What can hang from each mark
U: D L N P V
L: A
V: A L
D: A
N: A
A: D L N P S V

Each row was made from one small tree. Brackets hold a mark, then the marks that hang from it, in alphabetical order. Every link used is in the known rows. Write each row's tree.
Known rows
{L {A V}}: [-0.35  0.23 -0.24  0.04  0.12  0.09  0.18 -0.11  0.43 -0.17 -0.16  0.07
  0.02  0.20 -0.26 -0.41 -0.14 -0.20  0.00 -0.31  0.16  0.14  0.02]
{U N}: [-0.53  0.22 -0.56  0.01  0.59  0.05  0.05 -0.04  0.37 -0.06 -0.42  0.32
 -0.47 -0.04 -0.43  0.17 -0.24 -0.08 -0.28  0.31 -0.21 -0.29  0.14]
{V L}: [-0.33  0.12 -0.42 -0.32  0.14 -0.07  0.07 -0.30  0.49 -0.19 -0.25  0.16
 -0.18  0.15 -0.33 -0.40 -0.20 -0.09 -0.29  0.17 -0.14 -0.48  0.06]
{V A}: [-0.49  0.51 -0.38 -0.34  0.43  0.08  0.03 -0.38  0.47 -0.15 -0.31  0.09
 -0.29  0.09 -0.47 -0.42 -0.17 -0.09 -0.16 -0.21  0.11 -0.27 -0.03]
{U D L N P}: [-0.55 -0.37 -0.61 -0.05  0.31  0.06  0.07  0.08  0.10  0.11  0.38  0.20
 -0.17 -0.11  0.06  0.64 -0.43 -0.04 -0.51  0.58  0.04 -0.52  0.27]
{V {A D L S}}: [-0.42  0.20 -0.18 -0.54 -0.17  0.12 -0.21 -0.19  0.23 -0.03 -0.08  0.21
 -0.24  0.23 -0.08 -0.09  0.28  0.04 -0.52 -0.08  0.35 -0.32  0.05]
{V {A D}}: [-0.44  0.47 -0.34 -0.35  0.49  0.20 -0.14 -0.18  0.38 -0.01 -0.12  0.14
 -0.36  0.12 -0.34 -0.30  0.03  0.10 -0.09  0.02  0.25 -0.25  0.07]
{A D L N P V}: [-0.12  0.13  0.00 -0.18 -0.31  0.00 -0.02  0.46  0.01  0.20 -0.25  0.22
 -0.31  0.35  0.27  0.36  0.01 -0.05 -0.03  0.10 -0.23 -0.01  0.40]
{A D N P}: [-0.21  0.22 -0.14 -0.04  0.43  0.21  0.02  0.34  0.12  0.20 -0.32  0.31
 -0.55  0.19 -0.05  0.29 -0.27  0.08 -0.08  0.46 -0.38 -0.24  0.34]
{D {A N P V}}: [-0.35  0.26 -0.08  0.01  0.06 -0.06  0.29  0.17  0.20 -0.01 -0.34  0.10
 -0.15  0.34 -0.01  0.17 -0.41 -0.22  0.09 -0.28 -0.14  0.12  0.25]
{U D {L {A S}} N P V}: [-0.79 -0.77 -0.41  0.13 -0.15  0.01  0.19  0.21  0.00  0.04  0.85  0.22
  0.31 -0.08  0.30  0.75 -0.25 -0.30 -0.60  0.31  0.58 -0.08  0.24]
{U D N P V}: [-0.65 -0.22 -0.71  0.09  0.44  0.07  0.09  0.19  0.26  0.27  0.19  0.16
 -0.05 -0.09  0.14  0.80 -0.45 -0.20 -0.29  0.34  0.17 -0.12  0.53]
{L {A D S}}: [-0.36  0.01 -0.21 -0.05  0.24  0.36 -0.02 -0.05  0.31 -0.05 -0.02  0.28
 -0.17  0.20 -0.20 -0.14  0.07  0.06 -0.41  0.19  0.26 -0.14  0.02]
{L {A S}}: [-0.43  0.05 -0.24 -0.01  0.20  0.23  0.16 -0.24  0.37 -0.21 -0.23  0.22
 -0.09  0.15 -0.35 -0.25 -0.16 -0.15 -0.47 -0.07  0.11 -0.13 -0.06]
{U D V}: [-0.49  0.05 -0.59  0.01  0.30  0.21  0.16 -0.06  0.35  0.10 -0.05  0.11
  0.01  0.06 -0.09  0.24 -0.24 -0.10 -0.34  0.04  0.12 -0.23  0.30]
{A D L N S V}: [-0.18  0.04 -0.06 -0.11 -0.43  0.13 -0.02  0.32 -0.11  0.06 -0.39  0.34
 -0.28  0.23  0.04  0.46  0.34 -0.03 -0.58  0.10  0.01 -0.08  0.40]
{N A}: [-0.50  0.54 -0.45  0.02  0.73  0.21  0.04 -0.41  0.71 -0.33 -0.33  0.08
 -0.11 -0.14 -0.53 -0.25 -0.22  0.03 -0.18 -0.10 -0.02 -0.35 -0.07]
{D {A P S V}}: [-0.38  0.29  0.03 -0.07 -0.07  0.07  0.39 -0.02  0.20 -0.06 -0.29  0.16
  0.17  0.35  0.12  0.14 -0.34 -0.36 -0.25 -0.65  0.07  0.01  0.14]
{V {A N} L}: [-0.42  0.16 -0.36 -0.44  0.14 -0.21 -0.07 -0.25  0.35 -0.13 -0.18  0.16
 -0.46  0.18 -0.49 -0.26 -0.11 -0.07 -0.20  0.29  0.08 -0.29  0.08]
{V {A L S}}: [-0.48  0.22 -0.22 -0.51 -0.21  0.01 -0.05 -0.40  0.30 -0.18 -0.28  0.15
 -0.15  0.20 -0.23 -0.22  0.10 -0.16 -0.58 -0.34  0.22 -0.34 -0.07]
{U D N P {V L}}: [-0.60 -0.45 -0.74 -0.16  0.12 -0.18  0.03  0.13  0.30  0.24  0.46  0.16
  0.03  0.00  0.21  0.67 -0.39 -0.21 -0.30  0.55  0.25 -0.24  0.51]

Write each row's tree
[-0.51 -0.22 -0.32 -0.23  0.07  0.03  0.18 -0.14  0.28 -0.03  0.38  0.05
  0.04  0.25  0.15  0.10 -0.46  0.01 -0.25  0.03  0.08 -0.51 -0.06]
{U {D {A P}} L}
[-0.14  0.36  0.10 -0.10  0.03  0.28  0.23  0.36 -0.02  0.17 -0.26  0.34
 -0.05  0.28  0.23  0.30 -0.12 -0.19 -0.33 -0.19 -0.09 -0.07  0.35]
{A D P S V}
[-0.16  0.25 -0.06  0.08  0.06  0.28  0.15  0.40 -0.11  0.07 -0.47  0.39
 -0.33  0.14 -0.16  0.49  0.12 -0.04 -0.52  0.16 -0.04 -0.02  0.47]
{A D N S V}
[-0.23  0.05 -0.03 -0.37 -0.22  0.18 -0.04  0.14  0.13  0.13 -0.16  0.29
 -0.17  0.29  0.29  0.19 -0.01 -0.02 -0.50  0.03 -0.14 -0.40  0.16]
{A D L P S}
[-0.37  0.09 -0.05 -0.50 -0.11 -0.17  0.09 -0.02  0.11  0.00 -0.13  0.30
 -0.36  0.31 -0.15  0.13 -0.27 -0.27 -0.38  0.17 -0.03 -0.30  0.14]
{V {A N P S} L}
[-0.30  0.05 -0.01 -0.53 -0.04 -0.04 -0.07  0.18  0.05  0.17  0.04  0.38
 -0.43  0.34  0.00  0.24 -0.06 -0.05 -0.36  0.40  0.08 -0.27  0.24]
{V {A D N P S} L}
[-0.35 -0.12 -0.22 -0.35  0.03 -0.16  0.09 -0.17  0.53 -0.09  0.18  0.13
 -0.06  0.38 -0.03 -0.47 -0.40 -0.20  0.06  0.12 -0.03 -0.23 -0.11]
{V {L {A P}}}
[-0.54 -0.44 -0.24 -0.13 -0.47 -0.03  0.12  0.12  0.08  0.14  0.11  0.15
  0.04  0.36  0.38  0.79 -0.21 -0.17 -0.49  0.00  0.22 -0.06  0.32]
{U {D {A L N P S}} V}
[-0.25  0.28  0.04 -0.27  0.01  0.07  0.07  0.12  0.34 -0.04  0.14  0.28
  0.16  0.19  0.21  0.21 -0.06 -0.11 -0.28 -0.07  0.22 -0.19  0.19]
{N {A D P S {V L}}}
[-0.39  0.23 -0.05 -0.25  0.07  0.22 -0.13 -0.07  0.42 -0.06 -0.01  0.23
 -0.01  0.12  0.18  0.24  0.01  0.04 -0.41 -0.02  0.08 -0.39  0.02]
{N {A D L P S}}
[-0.32  0.04 -0.01 -0.35 -0.39 -0.19  0.31 -0.06  0.25 -0.11 -0.06  0.18
  0.23  0.45  0.19 -0.03 -0.30 -0.36 -0.29 -0.43  0.13 -0.12  0.11]
{D {A P S {V L}}}
[-0.33  0.10  0.03 -0.50 -0.25  0.03 -0.16  0.18  0.00  0.17 -0.11  0.29
 -0.44  0.33  0.13  0.35  0.08 -0.03 -0.39  0.14  0.08 -0.21  0.21]
{V {A D L N P S}}
[-0.43 -0.14 -0.07 -0.23 -0.35 -0.05  0.09 -0.04  0.18 -0.09 -0.32  0.20
 -0.23  0.37  0.07  0.30 -0.22 -0.14 -0.42 -0.09 -0.12 -0.22  0.08]
{D {A L N P S}}
[-0.31 -0.06  0.02 -0.21 -0.39 -0.22  0.31  0.14  0.08 -0.05 -0.16  0.26
 -0.03  0.44  0.11  0.28 -0.27 -0.32 -0.30 -0.13  0.03 -0.02  0.25]
{D {A N P S {V L}}}
[-0.31  0.29 -0.16 -0.17  0.07  0.11 -0.01 -0.05  0.40 -0.18  0.03  0.27
  0.14  0.06 -0.09  0.10  0.18 -0.02 -0.43  0.00  0.37 -0.21  0.14]
{N {A D S {V L}}}
[-0.39 -0.25 -0.46 -0.16  0.17  0.20  0.14 -0.09  0.16 -0.01  0.33  0.02
  0.02 -0.03  0.05  0.19 -0.43 -0.05 -0.50  0.23  0.03 -0.63  0.20]
{U D L P}
[-0.16  0.25 -0.01 -0.31 -0.28  0.03  0.00  0.26  0.19  0.16 -0.13  0.15
 -0.06  0.38  0.37  0.05  0.00 -0.09 -0.01 -0.20 -0.09 -0.11  0.27]
{A D L P V}
[-0.43  0.08 -0.25 -0.43 -0.04 -0.12  0.03 -0.19  0.18 -0.13 -0.23  0.31
 -0.39  0.19 -0.44 -0.02 -0.04 -0.15 -0.56  0.22  0.11 -0.33  0.13]
{V {A N S} L}
[-0.37 -0.22 -0.17 -0.05 -0.18 -0.06  0.26  0.25 -0.02  0.02  0.25  0.10
 -0.02  0.35  0.21  0.51 -0.35 -0.10 -0.18  0.04  0.08 -0.15  0.20]
{U {D {A N P V}} L}
[-0.25 -0.35 -0.03 -0.25 -0.14 -0.01 -0.03  0.25  0.11  0.10  0.18  0.37
 -0.30  0.39  0.07  0.17 -0.13 -0.01 -0.31  0.62  0.04 -0.14  0.17]
{V {L {A D N P S}}}
[-0.39  0.17 -0.24 -0.59  0.03  0.03 -0.13 -0.20  0.29 -0.03  0.07  0.28
 -0.22  0.23 -0.19 -0.20  0.14  0.01 -0.49  0.17  0.40 -0.39  0.08]
{V {A D S} L}
[-0.26  0.12 -0.03  0.08  0.06 -0.02  0.23  0.27  0.20  0.02 -0.18  0.15
 -0.18  0.34 -0.07  0.02 -0.35 -0.27  0.14 -0.07 -0.13  0.25  0.18]
{L {A N P V}}
